Each row was made from one walk, in order. Every step used is in the known rows, and no mark comes twice. Write each row's walk.
Known rows
sefer-vifi: [-1.79 -0.55 -1.71  2.11  1.93  0.34 -1.62  1.22 -0.95  3.33 -0.88  1.10
 -3.36  0.81  0.65  0.75 -1.19  2.56  1.42 -1.74 -5.24 -1.63  1.71  0.42
  1.97  0.20 -4.86  1.62]
ronepa-voso-zamel-peteve-tuze-vifi: [-3.95 -1.14 -3.42  5.46 -1.64 -2.47 -2.31  3.48 -2.64  3.11  0.26  1.93
 -0.21 -1.35  2.14 -1.68 -5.88  0.83  1.26  0.11 -5.42 -1.24  1.94  2.01
  2.31  0.75 -4.26  1.11]
sefer-peteve-zamel-voso: [-1.46  1.10 -0.24 -0.67  3.25 -4.00 -4.82  3.22 -0.57  0.96  0.18  0.52
 -2.66 -0.23  5.21 -1.83 -0.65  1.04 -0.93 -4.25 -5.08 -2.56  3.07  0.06
 -1.38  2.10 -4.40  2.71]
tuze-peteve: [-2.73 -1.52 -0.78 -3.12  2.69  0.32 -1.42 -0.21 -2.92  1.61  0.09  1.89
 -0.98 -1.58  0.69 -1.26 -3.11  0.77 -0.55 -2.12 -2.78  1.06  0.25  1.95
  1.91  2.12 -4.68  0.67]
nobe-kimeso-peteve-tuze-vifi-sefer: [-1.91 -3.53 -4.88 -2.71  5.89 -4.83 -4.41  0.98 -9.18 -1.00 -4.07  1.24
  2.23 -3.06 -3.59 -6.20  0.15  6.67 -0.15 -2.08 -3.65  1.73  6.26 -2.95
  5.30  2.87  0.37 -1.78]
kimeso-peteve: [-1.45 -2.85 -0.76 -3.14  4.42 -0.88 -1.12  0.79 -2.34  0.32 -1.64  1.57
 -0.08 -2.15 -0.93 -1.23 -0.48  1.58  0.53 -1.17 -2.07  1.26  2.48 -1.60
  2.17  2.08 -2.13  0.97]
voso-zamel-peteve-tuze-vifi: [-2.39 -2.10 -4.56  3.87  2.13 -0.69 -4.60 -0.14 -3.06  4.22 -0.25 -0.19
  0.46 -1.71  1.23 -1.63 -4.55  1.17  0.67 -0.02 -5.89 -0.43 -0.15  3.64
  1.72  2.17 -2.98  2.89]
vifi-sefer-voso: [-1.09 -2.27 -0.72  2.04  1.76 -1.96 -1.65 -0.23 -3.95  4.81  2.86 -2.03
 -0.94  0.14  3.07 -2.20 -2.86  4.69 -0.70 -3.49 -6.76 -1.58  5.15 -2.75
  3.58  0.21 -3.91  0.88]
zamel-peteve-tuze-vifi: [-2.30 -1.20 -4.10  0.82  3.44 -3.07 -3.98 -0.62 -5.17  2.44 -2.08  1.64
  1.08 -1.41  0.48 -2.93 -4.98  2.60  0.10 -1.21 -4.40  1.15  1.23 -0.29
  3.00  2.08 -3.28  2.33]
ronepa-voso-zamel-peteve-sefer-vifi-tuze: [-2.81  0.88 -2.91  7.39 -0.88  0.68 -1.50  5.25 -1.24  4.41  1.07  3.46
 -4.05 -1.57  2.19  2.17 -5.76  0.79  3.32 -1.18 -4.67 -2.85  2.42  2.62
  2.56  0.78 -6.04  2.03]
nobe-kimeso-peteve-zamel-voso-ronepa: [-2.66 -0.96 -2.13 -3.56  5.21 -0.44 -2.72  1.29 -1.72 -0.98 -1.98  1.54
 -0.22 -1.33 -0.63 -5.73  2.16  3.54 -0.81 -4.23 -2.73  1.82  2.33 -0.93
 -2.02  4.16 -0.21 -1.24]
voso-ronepa: [-2.54 -1.08  0.54  0.09 -0.11  1.49  1.09 -0.22  1.99  1.61  0.05 -0.04
  0.40  0.89  1.63 -1.44 -1.40  2.48  1.39 -2.55 -3.91 -0.25 -1.61 -0.33
 -2.00  0.62 -1.29  0.73]
voso-zamel-peteve-tuze-vifi-sefer: [-3.02 -2.24 -5.23  4.80  3.07 -2.27 -5.49  0.51 -4.93  4.96 -0.01 -1.32
  1.09 -1.43  2.03 -2.09 -5.56  3.04  0.90 -0.44 -7.36 -1.13  1.55  2.68
  2.82  2.42 -3.07  2.09]
kimeso-nobe: [-0.73 -3.91 -0.95 -4.08  4.03 -0.06 -0.45  0.68 -1.77  2.17 -1.75  1.39
  2.09 -2.13 -0.98  0.22  1.32  0.65 -0.42 -2.10 -2.19 -0.41  1.21  0.08
  1.41  1.45 -0.64  1.38]
vifi-tuze-peteve-zamel-voso: [-1.09  0.59 -0.91  1.21  4.45 -1.51 -4.19  2.25 -5.40 -0.32  1.41  3.40
 -0.95 -0.88  1.32 -0.99 -5.17  1.64 -3.31 -3.81 -3.82  0.62  0.66 -0.01
  2.69  2.26 -3.66  2.11]
zamel-peteve: [-2.82 -0.28 -1.37 -1.48  2.88  0.19 -2.33 -2.24 -0.92  3.25  0.01  1.24
 -0.87 -1.96  2.30 -0.57 -3.85 -0.10  1.39 -1.48 -3.42  0.62  0.33  1.58
  0.63  3.54 -5.67  2.44]
peteve-zamel-voso: [-1.40 -0.08 -1.61  0.11  2.89 -1.24 -3.95  2.09 -0.92  0.05  0.59  0.34
  0.61  0.06  4.14 -2.56 -1.56  1.25 -2.16 -3.22 -4.17 -0.59  1.91 -0.57
 -1.20  0.49 -2.74  1.35]
sefer-voso-ronepa: [-1.13 -1.64  0.98  2.22 -0.57  1.37  1.70 -0.58  0.80  4.89  2.82 -0.93
 -2.35  1.78  1.97 -2.33 -1.22  3.34 -0.29 -4.17 -5.69 -0.71  0.44 -1.63
 -0.57  0.02 -2.30  1.41]
vifi-sefer-peteve-zamel: [-2.84 -1.80 -2.22 -1.30  4.38 -5.47 -5.46  3.89 -4.84  2.05 -1.01  0.01
 -0.88 -1.13  4.42 -1.19 -1.57  3.16  0.32 -3.38 -5.64 -3.02  5.49 -1.47
  1.09  2.43 -2.54  0.99]
vifi-sefer: [-2.29 -1.83 -1.24  0.00  2.01 -2.07 -2.46  0.20 -3.11  1.81  0.32 -1.21
  1.38 -0.98  2.76 -1.35 -2.87  3.86  0.68 -1.90 -5.23 -1.34  3.47 -1.54
  2.56  0.62 -2.90  0.21]
tuze-vifi-sefer-peteve-zamel: [-3.06 -2.11 -3.09 -1.41  5.49 -7.34 -5.59  3.21 -7.43  1.77 -0.36 -0.19
 -0.66 -0.85  2.40 -2.78 -1.84  4.02  0.41 -2.99 -5.79 -1.55  6.03 -2.42
  2.37  0.13 -3.19 -0.32]
sefer-vifi-tuze-peteve-zamel-voso-ronepa: [-2.65  2.04 -1.75  5.52  4.55  0.14 -2.71  3.79 -3.13  2.95  0.46  3.56
 -4.88  2.81  0.75 -0.29 -4.57  3.86 -1.61 -5.12 -6.37 -0.86 -0.80  0.32
  1.20  1.97 -4.26  2.30]
voso-zamel-peteve: [-2.66 -1.26 -2.00  1.84  1.59  2.14 -3.10 -1.56  0.84  4.78  1.65 -0.68
 -1.30 -2.19  2.97  0.61 -3.56 -1.21  1.68 -0.27 -4.92 -0.93 -0.98  5.30
 -0.40  3.54 -5.26  2.81]
zamel-peteve-tuze-vifi-sefer-voso: [-2.05 -1.57 -4.41  3.55  4.04 -4.48 -4.23 -0.55 -7.72  5.56  0.15 -0.18
 -0.31 -0.51  1.47 -4.01 -5.72  5.13 -0.92 -3.00 -7.21  0.31  4.00 -2.22
  4.94  1.82 -3.82  2.19]

Write each row's walk
[-0.70 -1.32 -1.69  0.17  2.12 -5.96 -3.70  2.49 -4.58  0.71 -2.36  1.26
 -0.75 -0.76  1.12 -2.34 -2.00  3.59  0.51 -2.18 -5.16 -1.80  3.41 -1.48
  2.99  0.50 -2.17  2.36]  sefer-peteve-tuze-vifi
[-1.85 -1.72 -2.58 -4.39  2.90  0.81 -1.21  1.82 -3.27  1.48 -0.84  2.12
 -0.50 -2.57  1.11 -1.88 -2.26  1.64  0.51 -2.88 -0.76  0.87  1.46  1.31
  1.46  0.41 -3.53 -0.26]  tuze-peteve-sefer
[-0.94 -2.51 -3.49  5.67  1.72 -0.78 -3.35 -0.63 -4.00  7.13  2.66 -1.01
 -2.35 -0.46  1.32 -2.50 -4.11  2.18 -0.93 -1.96 -7.50 -0.59  1.89  1.87
  2.73  1.41 -3.91  3.29]  sefer-voso-zamel-peteve-tuze-vifi
[-2.62  0.27 -1.08  1.19  2.21  0.04 -2.33  2.40  1.21  0.82  0.67 -0.09
  0.47  1.92  4.18 -3.33 -1.36  2.40 -1.54 -4.20 -4.92 -0.57 -0.45 -0.74
 -3.62  0.58 -1.25  0.84]  peteve-zamel-voso-ronepa
[-1.58 -2.80 -3.28  4.86  1.55 -4.17 -1.78  1.67 -6.18  3.95  0.01 -1.29
  1.35  1.99  0.70 -5.12 -3.64  7.82 -1.26 -3.73 -7.87 -0.64  3.26 -4.49
  3.56 -1.26  0.20  0.40]  peteve-tuze-vifi-sefer-voso-ronepa
[-2.34 -0.76 -4.67  3.04  2.68  3.02 -3.24  1.36  0.27  6.64  0.13  0.24
 -3.51 -1.63  2.39  0.98 -2.50  0.47  3.32 -1.33 -4.68 -1.96  0.38  5.09
 -0.14  1.79 -5.47  2.57]  voso-zamel-peteve-sefer-vifi
[-2.40 -1.05 -1.14 -0.87  3.81 -6.53 -3.73  0.83 -5.73  2.20  0.62 -0.98
 -1.37 -0.86  2.05 -2.31 -2.39  4.48  1.81 -2.47 -5.97 -1.49  5.34 -2.20
  3.42 -0.20 -5.10 -0.09]  tuze-vifi-sefer-peteve
[-1.89 -1.63 -1.43 -2.62  3.31 -3.77 -4.55  3.71 -2.55  1.01 -1.47  1.66
 -1.98 -1.44  3.57 -0.46 -0.07  0.47  0.07 -3.04 -3.80 -2.34  3.33  0.14
 -0.79  2.51 -2.41  2.24]  sefer-peteve-zamel
[-3.83  0.18 -3.64  4.95 -1.09  1.05 -1.17  4.95  0.49  5.30  0.35  2.24
 -4.08 -1.25  3.38  0.76 -3.93  0.21  3.66 -1.11 -4.43 -2.75  2.51  3.44
  0.62  0.51 -6.58  0.88]  ronepa-voso-zamel-peteve-sefer-vifi
[-0.34  0.37 -0.96  4.79  2.29 -0.03 -2.10  1.47 -3.07  2.17 -0.10  2.65
 -3.39  0.59 -0.86  2.27 -3.34  3.05  0.75 -1.79 -5.41 -1.79  1.64 -0.77
  4.30  0.51 -4.22  2.94]  sefer-vifi-tuze
[-1.50 -2.40 -1.70  1.45  3.11 -4.24 -2.34 -0.64 -6.65  4.15  3.15 -1.90
 -0.83  0.20  1.10 -3.59 -2.92  5.58 -0.45 -3.03 -6.79 -0.19  5.74 -3.68
  4.66 -1.87 -4.32 -0.64]  tuze-vifi-sefer-voso
[-4.66 -1.46 -4.17  6.37 -0.72 -4.04 -3.28  4.07 -4.44  3.78  0.52  0.70
  0.38 -1.19  2.99 -2.23 -6.91  2.72  1.45 -0.28 -6.82 -1.92  3.56  0.96
  3.57  0.76 -4.24  0.40]  ronepa-voso-zamel-peteve-tuze-vifi-sefer
[-2.58  0.25 -1.94  0.33  5.37 -7.32 -5.98  2.69 -5.72  1.76  1.22 -1.02
 -1.33  0.27  4.13 -3.88 -2.54  4.61 -0.28 -4.07 -6.87 -1.63  5.84 -2.53
  1.76 -0.19 -4.97 -0.07]  tuze-vifi-sefer-peteve-zamel-voso
[-1.01 -3.36 -4.10 -3.75  4.90 -3.35 -3.50  0.58 -7.31 -1.65 -4.39  2.30
  1.56 -3.28 -4.58 -5.67  1.15  4.84 -0.27 -1.56 -2.23  2.51  4.65 -1.99
  4.03  2.68  0.31 -1.11]  nobe-kimeso-peteve-tuze-vifi
[-1.50 -1.61 -2.01 -0.35  4.51 -1.30 -4.03  2.72 -7.18 -0.39 -0.25  4.28
 -0.31 -1.89 -0.23  0.25 -4.61  1.03 -2.48 -2.76 -2.73  0.74  0.95  0.06
  3.28  2.64 -1.90  1.92]  vifi-tuze-peteve-zamel
[-1.89 -1.59 -3.69  0.60  1.79  2.85 -2.83  0.30  0.54  4.72  0.81 -0.43
 -0.71 -3.11  3.08  0.08 -2.76 -0.47  2.80 -0.88 -3.27 -0.92  0.00  4.82
 -0.89  2.06 -4.17  2.20]  voso-zamel-peteve-sefer
[-1.13 -0.13 -4.03  5.27  2.89  2.66 -3.58  1.95 -1.57  5.57  0.76  1.41
 -3.56 -1.90  1.33  2.33 -4.24  1.02  2.94 -1.39 -4.79 -1.97  0.44  4.23
  1.82  2.13 -4.85  3.61]  voso-zamel-peteve-sefer-vifi-tuze
[-0.57 -2.95 -3.28 -6.85  4.51  0.24 -1.84  0.92 -3.83 -1.11 -3.36  2.00
  0.46 -4.71 -2.44 -4.05  2.88  3.14  1.76 -2.46  0.38  2.02  4.81 -0.81
  1.52  2.60 -0.55 -1.83]  nobe-kimeso-peteve-sefer
[-3.09 -1.41 -0.21  3.70 -3.89  0.08  0.02  3.58  1.35  1.83  2.04  0.67
 -0.67 -1.09  3.02  0.40 -2.93 -0.38  1.60  0.14 -4.43 -2.54  1.99  2.21
  0.65 -0.42 -4.06  0.24]  ronepa-voso-zamel
[-0.94 -0.56  0.15  0.06  2.74 -0.42 -1.87  0.20 -5.13  0.09  0.99  3.44
 -0.95 -1.89 -0.72  0.66 -5.36  1.52 -0.98 -2.19 -3.09  0.71  0.28  0.39
  4.42  2.27 -3.86  2.25]  vifi-tuze-peteve
[-0.50 -3.12 -3.65  3.84  2.37 -5.01 -3.40  1.62 -8.01  3.22  0.02 -1.05
  1.55  0.53  0.68 -4.48 -3.77  6.79 -1.74 -2.77 -7.25 -0.80  5.44 -4.34
  5.73 -1.35 -0.97  0.65]  peteve-tuze-vifi-sefer-voso
[-2.84 -0.11 -2.05 -2.02  4.60 -0.93 -4.05  2.10 -3.20  0.85  0.59  1.87
 -1.11 -0.45  3.13 -3.18 -3.10  0.90 -3.08 -3.83 -3.60  0.80  0.83  1.42
  0.04  2.05 -4.44  0.82]  tuze-peteve-zamel-voso
[-1.83  2.12  1.94  2.20 -0.34  1.36  0.40 -0.81  4.27  1.57  2.19 -1.37
 -0.43  2.01  3.81 -2.90 -2.27  3.10  0.26 -3.87 -5.32 -0.44 -1.72 -0.45
 -2.50  0.12 -3.88  1.26]  zamel-voso-ronepa
[ 0.18 -1.63 -3.00  0.46  5.71  0.00 -1.73  4.37 -4.73  1.28 -2.60  3.78
 -2.46 -1.70 -2.39  0.56 -0.96  4.05  1.84 -2.42 -2.07  0.06  3.85 -2.72
  4.37  0.50 -2.03  1.47]  kimeso-peteve-sefer-vifi-tuze
[-0.63 -2.39 -2.86  5.78  0.77  0.88 -2.90 -0.26 -1.73  7.12  2.11 -0.90
 -2.23 -0.65  2.64 -1.24 -3.90  1.44 -0.97 -2.12 -7.30 -1.55  1.01  2.71
  1.90  2.84 -3.43  4.41]  sefer-voso-zamel-peteve-tuze
[-3.76  0.23 -1.49 -0.88  3.82 -0.02 -2.36  2.20 -1.33  1.64  0.73  1.47
 -1.18  1.18  3.04 -3.76 -2.94  1.82 -2.43 -4.80 -4.18  0.85 -1.29  1.40
 -2.15  2.16 -3.26  0.38]  tuze-peteve-zamel-voso-ronepa
[-0.65 -0.98 -3.60  0.30  2.16  1.26 -1.34  3.40 -1.43  2.86 -1.77  1.35
 -2.29 -0.36  1.14 -0.10 -0.26  3.19  2.46 -2.64 -2.81 -1.53  3.06 -0.37
  1.26 -1.68 -3.40  0.65]  peteve-sefer-vifi
[-2.71 -2.04 -2.94  3.75  3.69 -2.78 -3.77 -1.39 -5.62  7.37  4.33 -2.57
 -2.41 -0.64  2.15 -2.71 -4.70  3.65  0.49 -2.33 -8.11 -0.40  4.09  0.55
  3.68  0.66 -6.34  0.83]  tuze-vifi-sefer-voso-zamel-peteve
